Known rows, with every step that occurs:
lefu/fesa/vuru: 2.36, -1.22, 1.63, 2.38, 1.48, 1.10, 1.75, 1.19, -0.70, 1.72, -0.56, -0.76, 1.46, 2.10, 0.16, 3.14, 4.09, 3.00, 2.99, 1.71, -0.31, 0.11, -2.46, -2.26, -3.36, 0.22
tuned/dusot/fesa/vuru/moku: -0.15, -0.83, 0.56, 1.97, 0.66, -0.73, 0.80, 0.53, -2.34, 1.53, -0.02, 2.83, 1.29, 1.18, 0.50, -1.09, -0.67, -0.87, -1.19, 0.94, -0.09, -1.32, 0.55, 0.82, -1.44, -3.42
dusot/genom: -2.22, -0.05, -0.52, -1.84, 1.59, -0.28, -0.24, -1.81, -0.37, -4.67, -2.32, -1.31, 0.29, 1.53, 1.13, 0.45, -0.49, 2.50, -1.53, 0.92, 0.61, -0.19, 2.01, -0.65, 2.76, -2.61
vuru/moku: 0.22, 0.92, -0.68, 1.67, 0.27, -0.21, 0.25, 0.21, -1.55, -0.90, -0.15, 1.47, 0.96, 1.88, 3.16, 0.24, -0.23, -0.75, -0.99, 2.26, 2.09, -1.01, 1.80, -0.42, -2.06, -3.57
dusot/fesa/vuru/moku/zutu/genom: 1.50, 0.46, -1.66, -1.51, -0.60, -1.66, 1.87, -0.38, 0.00, -0.19, 1.68, 1.99, 1.58, 2.90, 1.30, 0.96, 1.34, 0.16, -1.37, 0.49, -1.05, 2.12, -1.11, -2.83, 0.28, 0.05
dusot/tuned/lefu/fesa/vuru: 1.52, -1.50, 1.39, 3.00, 1.33, 0.74, 0.79, 0.16, -0.85, 2.21, 0.23, -0.47, 0.80, -0.64, -0.59, 2.21, 3.13, 2.24, 2.64, -0.17, -0.91, 0.35, -2.36, -1.19, -1.61, 1.69
tuned/lefu/fesa/dusot: 2.79, 1.21, 1.37, 0.10, 0.70, 3.35, 0.22, 1.11, 1.14, 0.72, 1.30, 0.62, -1.97, -1.28, 0.71, 0.74, -0.03, 2.89, 2.51, -1.37, 1.11, -2.40, -2.88, 2.22, -0.29, 1.76
zutu/genom/dusot/tuned: -3.34, 0.28, -0.82, -2.10, -1.73, -0.26, -2.72, 0.00, 1.17, -2.20, -1.93, -2.23, -0.80, -0.95, -1.09, -1.74, -1.49, -5.42, -2.21, 0.49, -0.24, -0.50, 2.71, -0.57, -0.29, -0.98
zutu/genom: 0.98, 1.71, -1.75, -2.62, -0.68, -0.54, 1.02, -0.62, 2.44, -0.14, 1.39, -0.63, 0.56, 0.78, 2.13, 1.27, 3.85, 1.47, -0.05, 1.60, 0.04, -0.34, 1.55, -3.45, -0.07, -0.44
lefu/tuned/dusot/fesa/vuru: -0.94, 0.28, 0.67, -0.10, 1.10, 0.84, 0.84, 1.23, -0.78, 3.30, 0.15, 0.39, 1.63, 0.33, -2.29, -0.53, 0.83, 1.38, 0.82, 1.09, -1.24, -1.48, -0.45, 0.70, -0.56, -0.66
zutu/moku: 1.05, -0.26, -1.71, 0.44, 0.81, 1.33, -1.60, 1.04, 4.94, 2.37, 2.27, -2.25, 0.52, 2.18, 0.45, -3.47, -1.52, 1.46, 1.16, 3.32, 0.51, -2.44, 0.66, -4.04, -1.00, -1.19
vuru/moku/zutu/genom/dusot/tuned/lefu: -2.00, -0.08, -1.26, 0.58, -0.66, -0.31, -1.09, -1.53, -0.12, 0.09, 0.32, -0.59, -2.05, -4.09, -1.10, -2.22, -2.65, -2.81, -0.34, -2.68, 0.84, 0.34, 0.83, 1.39, 2.50, 2.66
genom/dusot/tuned/lefu: -2.56, 0.35, -1.06, 0.47, -0.46, 0.65, -1.59, -1.26, 0.75, 0.72, 0.10, -1.97, -2.60, -5.18, -1.68, -2.04, -2.41, -1.82, 0.69, -1.92, 1.69, -0.54, 1.50, 2.03, 2.05, 2.50
moku/zutu/genom: 0.80, 1.41, -3.02, -2.74, -0.67, -0.76, 1.67, -0.44, 1.29, -1.10, 1.53, -0.48, 0.05, 2.58, 1.31, 1.30, 2.20, 1.08, -0.07, 0.60, -0.18, 1.90, -1.04, -3.93, 0.20, 1.42
dusot/fesa: 0.59, 2.31, -0.86, -2.93, -1.89, -0.19, -0.68, -0.17, 2.42, 0.33, 1.61, -0.02, 0.41, 0.76, 0.25, 1.24, -1.00, 2.14, -1.93, 2.49, 0.15, 1.96, 1.84, 1.78, 0.70, -1.84
lefu/fesa/vuru/moku/zutu/genom: 2.49, -0.11, -0.73, -0.47, -0.21, -1.34, 1.89, -0.20, -0.34, -0.88, 0.94, 1.30, 1.29, 3.36, 2.02, 2.00, 2.94, 0.67, -0.30, 0.09, -1.25, 1.93, -1.59, -3.80, -1.02, 0.47
tuned/lefu/fesa/vuru/moku: 2.21, -1.24, 1.90, 4.42, 1.49, -0.07, 1.20, 0.21, -2.46, 1.18, -0.02, 2.17, 1.69, 0.83, 2.03, 1.38, 1.80, 0.69, 0.91, 0.50, 0.55, -0.71, -0.63, -0.33, -2.39, -1.64
lefu/tuned/dusot/fesa: -1.10, 2.88, 0.76, -3.73, -1.22, 0.30, -1.98, 0.37, 1.02, 0.53, 0.43, -0.33, -0.12, -0.23, -1.20, -0.96, -1.23, 1.36, -1.55, 0.43, -1.35, -0.77, 3.22, 3.16, 1.02, -1.61
vuru/fesa: -0.74, 0.64, -0.61, 0.96, -1.07, -3.12, 0.48, 1.40, -0.53, 0.68, -0.80, 0.71, 1.92, -0.14, 1.80, 1.25, 0.53, 3.23, -0.07, 2.87, 2.32, 0.12, 2.48, 2.09, -0.54, -1.94
zutu/genom/dusot: -0.52, 0.51, 0.62, -2.18, -0.97, 0.62, 0.07, 0.63, 3.08, -0.76, -1.52, -2.90, -1.27, -0.97, -0.60, -1.03, 0.79, -2.43, 1.36, 1.22, 1.81, -1.35, 2.77, -0.33, -0.33, 0.34

Rows:
-1.10, 0.82, -0.46, -1.06, -0.72, 1.51, -2.69, 0.84, -0.28, -1.81, -0.61, -0.16, -0.91, 0.55, 0.34, -0.18, -1.81, -2.16, -2.02, -0.11, -0.79, -1.12, -1.19, 0.52, -1.30, -1.29 | lefu/fesa/dusot/tuned
-1.08, -0.77, -0.15, -0.06, 0.41, 0.51, 1.21, 0.81, -0.41, 3.28, 0.64, 0.26, 0.08, 0.26, -2.61, -0.81, 0.28, 1.35, 0.85, 0.59, -1.09, -0.89, -1.00, 0.39, -0.31, -0.52 | tuned/dusot/fesa/vuru
1.81, -0.11, 2.68, 0.78, -1.04, 0.56, -2.35, -0.81, 1.12, -1.21, -0.50, -2.25, -1.78, -2.42, 0.31, 2.14, 1.27, 1.13, 1.35, -1.65, -0.37, 1.49, 0.83, 1.43, -0.54, 1.89 | genom/dusot/tuned/lefu/fesa
-0.10, -0.93, 0.37, -0.54, -0.32, 0.19, 1.21, 0.92, 0.85, -0.53, -1.74, -1.43, -0.68, 0.58, -1.03, -1.45, -0.42, -3.62, 1.31, 0.42, 1.47, -0.31, 0.24, -0.68, -0.64, 0.81 | fesa/vuru/moku/zutu/genom/dusot
-2.25, 1.02, -2.23, 0.55, -0.12, 0.25, -1.23, -1.66, 0.30, 1.01, 1.40, -1.05, -1.93, -4.22, -0.51, -0.98, -1.25, 0.11, 0.20, -1.62, 0.99, 0.02, 0.75, 0.83, 2.08, 2.21 | dusot/tuned/lefu
1.36, -1.89, 2.42, 3.47, 0.74, -0.83, 0.17, 0.05, -2.02, 0.46, -0.87, 1.97, 1.52, -0.24, 1.13, 0.22, 1.31, -2.08, -0.25, -0.48, -0.46, -0.78, 0.46, -0.01, -1.80, -1.53 | zutu/genom/dusot/tuned/lefu/fesa/vuru/moku
-0.33, -0.88, 0.63, 0.36, 0.41, 0.91, 1.40, 1.24, 0.77, 2.77, -0.37, -0.34, 1.24, 0.21, -2.55, -0.10, -0.22, -0.11, 1.14, 2.23, 0.41, -0.13, -0.68, 0.97, -0.72, -0.42 | genom/dusot/fesa/vuru
-0.13, -0.48, 1.70, -1.20, 1.99, 1.37, -0.38, -1.26, -0.13, -3.98, -1.68, 0.39, -0.77, -0.22, 0.88, 0.19, -1.11, 3.59, -0.53, -1.77, -0.09, -1.65, -0.57, 1.81, 3.60, -0.75 | tuned/lefu/fesa/dusot/genom
0.01, -0.84, -1.23, 1.33, 0.12, -0.04, 1.42, 1.06, -2.44, -0.55, -0.32, 1.05, 0.38, 3.53, -0.69, -0.29, -3.21, -1.93, -0.20, 0.71, 1.00, 2.41, -3.03, 0.19, -1.21, -0.01 | genom/dusot/fesa/vuru/moku/zutu
-2.15, 0.73, -1.59, 0.97, -0.07, 0.08, -1.05, -0.58, -0.40, 1.77, 1.32, 0.92, -1.54, -5.03, -0.69, -1.84, -2.67, 0.35, 0.00, -2.05, 1.22, -1.29, -0.14, 3.17, 2.59, 1.97 | vuru/fesa/dusot/tuned/lefu
0.71, 0.98, 0.70, -3.38, -2.56, -1.03, -0.69, 0.05, 2.62, -0.67, 0.30, 0.31, -0.14, 0.42, -0.77, -0.57, -2.37, -1.65, -2.34, 1.08, 0.00, 2.05, 2.43, 2.66, 1.23, -1.16 | vuru/moku/zutu/genom/dusot/fesa
-2.22, 0.21, -1.67, -0.20, -0.67, 0.04, -1.02, -1.44, 0.67, 0.27, 0.61, -1.57, -2.42, -4.40, -1.85, -1.97, -2.11, -2.14, 0.46, -2.51, 0.65, 0.64, 0.51, 1.02, 2.71, 3.64 | moku/zutu/genom/dusot/tuned/lefu
0.70, -0.03, -1.59, -1.76, -0.47, -1.74, 1.53, -0.38, -0.30, -0.04, 1.37, 1.66, 0.25, 2.24, 0.49, -0.38, 1.07, -0.19, -1.34, -0.89, -1.79, 1.25, -0.87, -2.33, 0.61, 0.25 | tuned/dusot/fesa/vuru/moku/zutu/genom
-0.16, 1.32, 0.77, -3.17, -2.24, 0.33, -1.23, 0.47, 3.23, 0.04, -0.14, -1.48, -0.61, -0.55, -1.43, -0.34, -2.68, -0.78, -1.25, 2.17, 1.08, 1.11, 2.87, 3.65, 0.79, -1.21 | genom/dusot/fesa
0.10, -1.08, 0.04, -0.30, 0.06, 0.23, 1.99, 0.97, 0.76, 2.47, 0.16, 0.01, 1.22, 0.91, -2.69, -0.04, 0.09, -0.22, 0.79, 1.51, -0.47, 0.92, -1.68, 0.10, -0.03, 0.65 | moku/zutu/genom/dusot/fesa/vuru
0.73, -0.95, 1.24, 1.80, 0.27, -0.89, 1.13, 0.49, -1.04, 1.26, -0.18, 2.67, 2.34, 1.08, 0.88, -0.53, 0.04, -1.73, -1.35, 1.78, 0.22, -0.86, 1.13, 0.59, -1.28, -3.13 | zutu/genom/dusot/fesa/vuru/moku
-2.06, 1.06, -2.09, 0.45, 0.34, 1.49, -1.03, -0.93, 0.03, 1.56, 1.59, 0.15, -2.19, -4.51, -0.92, -1.99, -2.56, -0.30, 0.40, -2.36, 1.14, -1.59, -0.88, 1.95, 2.32, 2.50 | fesa/dusot/tuned/lefu
1.56, -2.17, 1.69, 2.24, 0.92, 0.42, 1.16, 0.27, -0.63, 1.53, -0.37, -0.83, 0.36, -0.59, -1.56, 1.66, 2.53, 0.73, 2.67, -1.28, -1.33, 1.00, -2.94, -1.31, -1.09, 2.92 | moku/zutu/genom/dusot/tuned/lefu/fesa/vuru
2.35, -1.32, 1.62, 3.26, 1.78, 1.19, 1.78, 0.35, -0.57, 2.82, 0.40, -0.59, 0.85, -0.43, -0.30, 2.71, 3.91, 3.59, 3.86, 0.07, -0.33, 0.00, -2.71, -1.20, -1.73, 2.07 | tuned/lefu/fesa/vuru
1.10, -1.30, 1.81, 0.09, -0.42, 0.16, 0.76, 0.39, 0.98, -0.31, -1.30, -1.41, -1.06, -0.76, -1.09, -0.60, 0.30, -2.25, 1.92, -0.95, 0.77, 0.28, 0.06, 0.13, -0.12, 2.18 | tuned/lefu/fesa/vuru/moku/zutu/genom/dusot
0.54, -1.17, -1.28, 2.77, 0.65, -0.35, 0.85, 0.11, -3.55, -0.86, 0.14, 1.17, 0.20, 2.70, 0.18, 0.81, -1.76, -0.93, 0.01, -0.84, -0.07, 2.80, -3.80, -0.96, -1.34, 1.20 | dusot/tuned/lefu/fesa/vuru/moku/zutu
-1.68, -1.31, 0.60, -0.21, -1.27, -0.83, -2.20, 0.20, -0.77, -2.22, -2.23, -0.99, -0.06, 0.61, -1.07, -0.92, -1.33, -5.66, -2.14, -0.40, -1.33, 0.86, 0.75, -0.78, -1.33, -0.70 | lefu/fesa/vuru/moku/zutu/genom/dusot/tuned
2.23, 0.46, 1.78, 0.80, -0.65, 0.20, -1.98, -1.11, 0.76, -0.94, 0.50, -1.55, -1.23, -1.83, 1.19, 3.00, 2.01, 2.60, 0.93, -1.58, -0.92, 1.79, 0.44, 0.41, -0.54, 1.62 | dusot/tuned/lefu/fesa
2.58, -0.48, 2.44, 0.83, -1.23, -0.59, -1.87, -1.03, 0.37, -1.87, 0.00, -0.80, -1.29, -1.37, 0.92, 2.04, 0.97, 0.15, 0.28, -2.55, -1.23, 2.39, 0.32, 0.68, -0.16, 1.96 | vuru/moku/zutu/genom/dusot/tuned/lefu/fesa
-0.31, 1.08, -0.55, 0.07, 0.20, 0.55, 0.85, 2.57, -0.18, 1.42, 0.08, 2.26, 0.36, -0.48, 0.89, -0.99, -1.84, 2.00, 0.45, 1.22, 2.59, -3.42, -1.35, 3.42, -0.22, -1.04 | vuru/fesa/dusot
1.59, -0.37, -0.91, -0.09, -0.32, -1.79, 0.97, -0.94, -0.76, -0.78, 1.37, 1.46, 0.85, 1.41, 1.30, 1.19, 2.12, -0.19, -0.83, -1.48, -1.76, 2.16, -1.53, -2.95, 0.12, 1.23 | dusot/tuned/lefu/fesa/vuru/moku/zutu/genom
2.70, -0.26, -0.62, 0.01, -0.01, -1.29, 1.98, -0.75, -0.27, -0.11, 1.74, 1.56, 0.82, 1.63, 1.78, 1.65, 2.87, 1.18, 0.34, -1.07, -1.06, 1.95, -1.71, -3.03, 0.08, 1.73 | tuned/lefu/fesa/vuru/moku/zutu/genom
0.80, 0.94, -0.75, -1.94, -0.04, -1.28, 1.21, 0.08, -0.77, 0.05, 1.02, 1.81, 1.79, 2.43, 0.54, -0.01, 1.58, -0.17, -1.26, -0.48, -1.87, 0.55, -0.34, -2.11, 0.38, 0.04 | lefu/tuned/dusot/fesa/vuru/moku/zutu/genom
1.11, -1.42, 1.56, 4.22, 1.27, -0.48, 0.19, -0.04, -2.84, 0.66, -0.33, 2.23, 1.80, 0.47, 1.54, 0.92, 1.06, -0.69, -0.24, 0.22, -0.22, -0.37, -0.47, -0.14, -2.28, -2.02 | dusot/tuned/lefu/fesa/vuru/moku
-3.93, -0.85, -0.11, -2.46, 1.52, -0.19, -0.90, -1.79, -1.17, -4.64, -2.88, -1.86, -2.35, 0.44, -0.63, -2.11, -1.49, 1.55, -1.24, -1.98, -0.82, -2.01, 2.58, 0.18, 3.43, -2.34 | tuned/dusot/genom
-3.82, 0.50, 1.05, -2.62, 2.30, 0.22, -1.53, -1.23, -1.81, -4.52, -3.48, -1.54, -0.05, 0.69, -0.32, -1.68, -0.69, 1.77, -1.10, -1.16, -0.97, -3.02, 3.32, 0.73, 3.13, -2.37 | lefu/tuned/dusot/genom
-3.09, 1.31, -2.33, -1.28, -0.24, 1.57, -2.11, 1.00, -0.61, -1.05, -0.31, 0.25, -0.90, 0.14, -0.14, -1.85, -3.15, -2.97, -2.21, 0.45, 0.16, -2.02, -0.95, 0.47, -0.59, -1.65 | fesa/dusot/tuned
